What can hang from each mark:
Z961: Z687 Z747
Z497: Z231 Z417
Z231: Z921
Z477: Z687
Z687: Z185 Z231 Z417 Z477 Z961
Z58: Z231
Z921: Z231
Z185: Z687 Z747

In the rows, zero is written as 128.
Known rows, with every way that one mark hangs from another:
(Z961 (Z687 Z185 (Z231 Z921)) Z747): [142 142  84 127 170  65 103 148 161 147 116 146 187 152  93 117 138 126
 118 113 115 147 130 126  93 166 135 127 132 103 104  52 123 117 144 129
 115 112 125 113 176 188 155  89 154 135 127 110 114 197 159 222 116 121
 140 147 120 111 143  89 114 122 162 107 111 130]
(Z687 (Z231 Z921) Z477 Z961): [ 90 136 129 131 213  67 138 140  70 137  95 130 155 141 121 117 104 113
 138 115 116 120 128 129 110 180 123 120 125 125 124  91 122 134 118 113
 132 136 140 115 158 164 137 108 171 129 114  98 126 142 124 161 121 127
 139 147 133 129 148  70  96 121 144  83 140 110]
(Z687 (Z231 Z921) Z961): [104 133 139 119 139  71 133 136 100 131 100 126 154 132 117 122 111 121
 128 115 118 118 133 134 113 180 125 119 119 125 122  68 115 137 120 116
 123 130 135 140 156 152 134 108 158 126 119  95 125 154 110 166 121 123
 134 149 128 166 154 104 102 126 140 107 130 127]
(Z185 (Z687 Z417 Z961) Z747): [104 137 124 135 163 137 124 133  82 148 145 132 137 123 137 135 115 112
 140 106 126 127 135 137 119 200 121 135 147 153 134 114  92 128 123 120
 126 117 130  98 134 103 130 133 183 106 131 129 137 130 139  80 125 175
 127 150 153 171 153 158 119 104 113 117 135  45]
(Z231 Z921): [129 134 121 117 127  73 129 138 128 122 100 134 165 131 133 116 123 124
 132 131 112 125 129 130 123 117 133 120 131 132 123 124 126 136 137 121
 120 132 138 121 141 161 124 118 141 125 133 127 118 147 130 146 122 133
 135 130 136 130 121 139 132 134 149 127 126 145]
(Z687 Z185 Z417): [127 130  99 134 155 127 131 130 108 127 122 144 104 127 109 117 122 129
 135 101 139 131 140 126 124 131 126 128 116 122 122  80 139 116 117 151
 130 126 133 121 160 104 124 100 131 140 120 107 139 125 167 138 130 202
 126 134 112 144 128 141 106 123 124 123 134 111]
(Z961 (Z687 Z231 Z477) Z747): [134 139 105 144 206 125 100 148 123 152 140 133 173 148 131 118 135 115
 126 111 120 135 114 122 110 186 130 131 133 100 145 144 125 121 138 136
 122 114 121 104 154 176 162 125 142 129 122 117 126 156 141 194 122 120
 129 159 134  63 142  32 111 115 137  85 122  96]
(Z687 (Z185 Z747) Z477 Z961): [102 136  87 124 244 129 121 134 125 141 121 129 131 126  97 131 123 114
 143 103 121 141 123 117 113 226 135 129 142 130  92  73  81 134 113 147
 151 116 107  74 148 132 116 108 172 113 112 104 153 139 148  60 126 125
 135 136 140 107 145 146  87 101 112  97 138 108]
(Z185 (Z687 Z417 Z477 Z961) Z747): [ 85 138 115 140 226 139 125 131  65 155 137 135 139 128 142 131 117 103
 141 107 123 122 125 128 118 216 113 126 142 155 134 141 105 123 120 121
 135 110 133  82 151 120 127 139 185 102 130 130 143 116 133  72 132 178
 130 150 162 131 142 120 108 111 106  98 143  19]
(Z185 (Z687 Z231 Z417 Z477) Z747): [110 138 101 148 232 128 129 126  57 159 133 135 136 132 149 124 118 113
 135 105 129 128 117 124 125 145 123 131 125 149 129 133 110 117 120 134
 124 117 124  75 174 119 169 139 180 117 134 127 141 115 137  95 116 176
 131 157 147 104 134  15 120 130 113  93 146  30]
(Z477 Z687): [113 133 115 148 138 136 120 127 131 124 119 127 122 132 136 121 125 121
 131 133 122 126 126 130 134 139 125 123 133 123 133 121 127 117 134 124
 125 131 127 129 123 135 126 128 143 124 131 136 121 125 131 141 127 124
 125 136 123 148 130 133 133 128 136 128 131  33]
(Z58 (Z231 Z921)): [129 130 133 132 129  60 132 135 129 128 117 130 171 136 124 118 131 130
 123 133 123 124 128 127 111 120 143 129 122 132 129 123 125 136 133 109
 150 124 132 129 129 160 145 119 152 132 120 129 101 149  96 193 118 129
 133 126 130 136 121 181 131 140 149 130 120 147]
(Z687 Z231 Z477): [106 129 110 137 204 121 135 130  88 137 113 130 129 136 135 122 121 122
 128 122 125 128 129 124 122 127 119 125 121 120 125 134 144 122 120 139
 128 123 135 113 158 138 157 125 141 133 124 108 130 125 115 139 120 120
 137 149 129  88 142  22 107 131 116  90 133  94]
(Z497 Z231 Z417): [131 128 127 124 125 129 113 144 129 154 122 154 112 141 132 128 121 118
 145  98 111 137 143 124  81 136 131 127 109 130 113 112 142 140  95 133
 127 132 118 138 135 143 134 118 137 132 121 111 113 134 124  51 119 185
 124 126 123 251 138 121 111 131 143 110 129 118]
(Z961 Z687 Z747): [148 132 119 141 135 111 100 149 157 144 138 135 177 137 118 133 155 129
 122 131 118 135 122 135 117 176 130 126 149 110 144 151 115 130 148 131
 127 117 123 127 136 168 131 123 130 120 135 135 121 166 141 182 125 110
 120 132 134 100 142 138 132 117 140 123 110 118]
(Z961 (Z687 (Z231 Z921) Z477) Z747): [129 136 116 138 214  62 112 156 120 153 105 136 206 158 120 117 136 113
 122 129 106 145 127 137 109 161 131 116 126 111 135 135 125 128 136 116
 122 116 132 113 173 207 161 110 155 129 123 115 126 180 137 217 117 129
 134 148 140  74 133  40 109 120 158  89 113 101]
(Z497 Z417): [138 133 128 130 130 139 131 127 140 148 126 151 123 131 130 128 124 118
 134 112 113 135 136 125 118 137 126 131 125 121 112 121 134 132 118 137
 137 126 116 134 133 144 133 121 136 136 130 117 127 131 133 119 122 192
 125 124 129 196 118 134 119 133 133 120 123 119]
(Z921 Z231): [121 125 137 126 119 125 141 118 126 132 116 131 133 135 131 120 136 137
 124 133 123 123 120 130 136 125 128 122 120 128 127 149 126 138  28 128
 143 144 122 143 136 123 153 135 139 129 124 124 134 146 147 115 127 119
 122 117 126 120 124 132 127 136 152 121 123 129]
(Z961 (Z687 Z417) Z747): [146 130 124 149 135 119 102 145 107 152 145 146 167 145 127 118 144 107
 121 118 130 133 130 124 112 169 127 128 134 107 160 143 123 117 148 134
 117 125 131 121 144 154 135 118 128 128 124 136 125 157 161 179 121 192
 128 150 142 121 137 120 127 117 130 116 112 101]
(Z185 Z687 Z747): [124 137 107 135 159 129 125 130 147 134 150 127 149 118 138 131 124 121
 142 133 130 130 122 130 124 158 133 128 146 160 114 139 100 120 128 120
 127 117 117  90 140 138 133 156 177 103 139 151 131 140 128  67 129 113
 126 128 142 122 133 133 130 133 124 132 127  68]
(Z687 Z185 Z231 Z417 Z961): [ 95 133 108 130 169 124 133 120  79 142 118 140  95 130 111 126 104 118
 141  97 143 128 124 120 115 194 118 131 106 110 120  17 125 113 122 151
 118 125 139 133 161  98 137  95 152 148 117  96 143 138 150 142 115 186
 123 163 115 187 159 102  79 105 105  89 146  99]
(Z477 (Z687 Z417 Z961)): [ 85 134 144 151 145 127 125 123  80 142 119 132 106 130 116 122 114 115
 137 105 123 122 128 122 121 181 116 126 127 116 151 103 117 129 124 124
 118 127 132 137 132 120 119 117 148 134 118 113 141 116 141 136 117 196
 120 152 132 195 145 160 107 113 121 116 143  15]
(Z477 (Z687 Z185 Z231 Z417)): [106 132  83 146 166 130 147 126  91 141 113 153  96 132 111 116 103 116
 135 102 135 131 128 123 116 131 114 128 101 117 129  55 129 114 114 148
 108 121 140 129 170 114 150  96 146 143 116 102 143 131 148 160 111 190
 128 159 110 168 144  75 104 125 122  90 155   5]
(Z477 (Z687 (Z961 Z747))): [ 98 129 139 137 154 132  92 136 129 132 127 126 128 128 118 132 132 121
 129 120 121 123 118 121 130 219 131 128 143 117 134 101 108 135 121 126
 121 126 129 119 122 136 126 137 157 122 125 120 143 135 125 220 123 117
 122 136 133 168 147 167 116 103 137 122 134  37]

Rows:
[ 90 142 103 136 224 121 130 128 119 134 118 134 118 130  97 135 106 107
 129 100 131 113 129 122 120 215 127 126 123 116  98  76 125 130 116 147
 146 122 126 117 139 124 113 106 143 132 119  91 138 127 142 120 130 118
 129 134 111 103 148 136  95  97 115  96 145 104]	(Z687 Z185 Z477 Z961)
[125 121 132 115 124  74 122 142 126 144  89 158 154 137 126 130 120 113
 132 109 102 141 147 137  74 124 133 122 119 133 107 112 142 149 104 112
 143 138 113 126 143 181 117 100 150 135 126 114  97 146 135  70 111 200
 137 131 122 252 128 140 128 143 166 110 129 128]	(Z497 (Z231 Z921) Z417)
[142 138  84 150 237 112 105 141 110 149 134 143 156 159 113 128 125 113
 128 100 127 142 125 122 109 189 122 119 119  97 132 127 129 121 146 149
 132 115 126  96 159 155 133  95 133 148 123 120 138 151 181 189 116 192
 136 143 123  74 138 105 102 104 129  91 126  79]	(Z961 (Z687 Z185 Z417 Z477) Z747)
[ 94 137 130 134 220 128  94 149  33 142 116 134 119 135 125 125 123 114
 131 105 138 129 131 107 117 222 124 123 119 111 146 102 125 125 116 135
 120 124 133 109 167 109 160 117 149 129 110 101 156 123 130 222 125 190
 135 169 135 126 151  44  90  94 122  83 146  78]	(Z687 Z231 Z417 Z477 (Z961 Z747))
[ 87 129 127 140 209 124 135 125  38 146 117 122 116 142 120 123 109 107
 135  98 135 116 131 117 122 184 113 125  99 110 146 104 132 127 117 140
 120 130 134 125 160 109 155 109 151 136 105  89 145 120 128 147 122 185
 137 165 137 138 155  48  82 110 112  82 147  71]	(Z687 Z231 Z417 Z477 Z961)
[105 141 139 129 202 127  94 142  95 133 124 131 140 144 122 134 134 114
 125 118 129 127 133 127 127 221 122 119 141 115 133 126 128 138 120 126
 147 128 120 104 125 135 133 128 145 114 119 108 141 127 126 208 127 123
 126 130 133 102 147 130 113 104 121 111 132 105]	(Z687 Z477 (Z961 Z747))
[123 137  85 132 180 131 131 134  98 148 131 141 112 133 108 134 127 128
 134  97 132 145 127 124 113 148 130 129 115 138 112  43  96 104 118 153
 113 106 115  84 178 105 165  98 154 134 127 100 138 136 148  88 124 193
 137 147 141 136 138  70  98 128 125  99 143 108]	(Z687 (Z185 Z747) Z231 Z417)
[103 125 114 133 209  64 133 142  51 138  96 138 152 137 135 122 111 111
 127 114 121 128 127 126 119 119 122 124 118 123 138 122 144 125 111 120
 122 133 136 104 180 148 155 101 147 142 107 111 131 125 137 171 107 204
 135 164 136 118 130  31  98 140 136  96 147  89]	(Z687 (Z231 Z921) Z417 Z477)
[ 93 125 144 130 138 121 132 133  60 133 126 143 109 142 121 128 113 119
 129 107 137 123 136 124 117 183 117 124 110 116 148  76 127 122 113 131
 109 127 136 135 149 108 143 107 144 133 117 109 137 131 122 144 125 193
 121 157 130 192 161  82  86 108 119  98 138 102]	(Z687 Z231 Z417 Z961)
[135 138  83 158 223 114 140 129 112 152 132 149 145 143 119 120 122 110
 139  99 132 131 126 123 113 166 124 115 121 100 129 123 142 114 133 144
 138 122 132 115 167 161 121  93 135 137 124 126 140 149 180 110 114 195
 136 140 131  91 134 116  98 112 134  89 123  75]	(Z961 (Z687 Z185 Z417 Z477))
[120 148  65 125 252  64 130 148 120 136  89 144 161 137 107 127 125 120
 129 112 115 144 130 126 106 150 140 129 131 148  97  65 107 122 125 140
 139 124 113  66 185 159 153  96 170 121 120  82 137 149 145 108 120 128
 141 149 140  74 134  51  98 121 144  88 145 123]	(Z687 (Z185 Z747) (Z231 Z921) Z477)
[111 137 112 126 171 133  87 145 128 136 123 131 130 144 100 136 124 133
 126 100 133 124 118 117 116 220 126 131 120 108 104  22 121 116 119 143
 114 114 131 113 148 114 140 102 159 135 133  90 143 153 139 220 125 116
 129 149 115 151 159 106  88  94 116  99 133 119]	(Z687 Z185 Z231 (Z961 Z747))
[ 92 140  82 143 191 143 117 131 141 141 122 130 115 128  96 132 125 112
 144 105 131 140 131 126 112 217 127 137 130 139  85  22  77 117 111 148
 127 114 109  88 150 131 143 105 187 116 116  94 158 150 138  91 124 113
 129 150 136 170 167 113  92 107 119  97 141  28]	(Z477 (Z687 (Z185 Z747) Z231 Z961))
[105 139 111 115 170  75 102 144 124 120  84 136 153 134  90 130 118 128
 126 106 118 129 130 130 109 209 132 129 124 119 101  11 117 129 119 131
 128 121 136 121 163 141 132  81 162 125 116  84 133 167 152 244 116 129
 135 145 112 149 152 112  99 107 145 106 137 131]	(Z687 Z185 (Z231 Z921) (Z961 Z747))
[ 92 137 108 145 170 124 127 124  95 145 113 140 106 132 101 124 105 120
 136  99 131 127 131 128 112 199 117 125 121 116 120  51 113 129 119 141
 136 128 135 130 151 115 111  96 142 135 117 108 142 132 157 135 119 191
 122 145 112 194 148 176 100  98 124 110 154  12]	(Z477 (Z687 Z185 Z417 Z961))
[123 130 105 154 206 114 141 137  71 161 127 139 140 154 134 121 121 108
 129 113 134 127 127 125 110 155 119 129 104 102 159 154 138 110 134 136
 112 124 135 126 171 165 161 112 138 139 118 123 139 138 149 122 114 188
 126 161 143 105 143  22 101 123 125  81 126  76]	(Z961 (Z687 Z231 Z417 Z477))
[113 138  73 146 185 129 123 132  98 138 124 136 113 132 106 115 119 119
 147 105 136 153 131 126 116 148 128 140 121 140 118  44  98 115 116 146
 115 106 118  80 173 119 163 107 160 125 119 112 153 125 156 103 117 189
 133 152 139 147 147  68 103 124 115  98 153  20]	(Z477 (Z687 (Z185 Z747) Z231 Z417))
[143 141  73 133 187 118 134 143 165 145 148 134 156 132 103 123 132 131
 135 112 125 144 125 134  99 172 144 137 129 128 105  61  95 100 134 146
 120 109 108  98 169 173 158 101 157 127 123 115 129 189 162  58 124 120
 123 145 138 108 149  76 108 116 130  90 120 127]	(Z961 (Z687 (Z185 Z747) Z231))
[103 139 144 115 155  68  97 149 107 129 100 133 173 138 110 122 122 118
 123 111 122 126 122 129 115 196 126 122 132 121 122  64 114 130 127 117
 114 132 130 124 147 153 148 106 164 128 113 102 135 161 115 245 119 120
 132 142 126 164 147 112 101 110 152 105 133 135]	(Z687 (Z231 Z921) (Z961 Z747))
[110 136  81 131 227  69 140 135 114 132  87 131 153 142 112 120 105 118
 131 117 127 130 129 121 109 132 125 124 110 120  91  70 140 130 115 139
 140 132 133 108 175 165 134  80 153 137 113  98 134 145 143 169 114 129
 144 148 116  87 130  56  93 130 135  89 147 111]	(Z687 Z185 (Z231 Z921) Z477)
[ 98 133 104 133 234 116  94 142  71 145 115 143 122 146 104 132 128 112
 126  99 132 121 128 105 117 232 124 126 127 105 123  79 125 129 127 143
 141 122 131  97 154 104 118  93 143 132 101  92 146 120 170 206 122 198
 134 150 123 118 147 126  89  91 116 101 137  86]	(Z687 Z185 Z417 Z477 (Z961 Z747))
[110 128  87 126 164 126 132 117  86 141 120 137 103 132 101 118 109 123
 135 104 145 120 126 119 122 130 117 138 106 119 125  49 133 105 116 147
 119 125 136 126 167  98 153  92 139 149 121 104 134 136 153 151 124 187
 129 149 112 147 146  67  79 125 119 105 144 108]	(Z687 Z185 Z231 Z417)
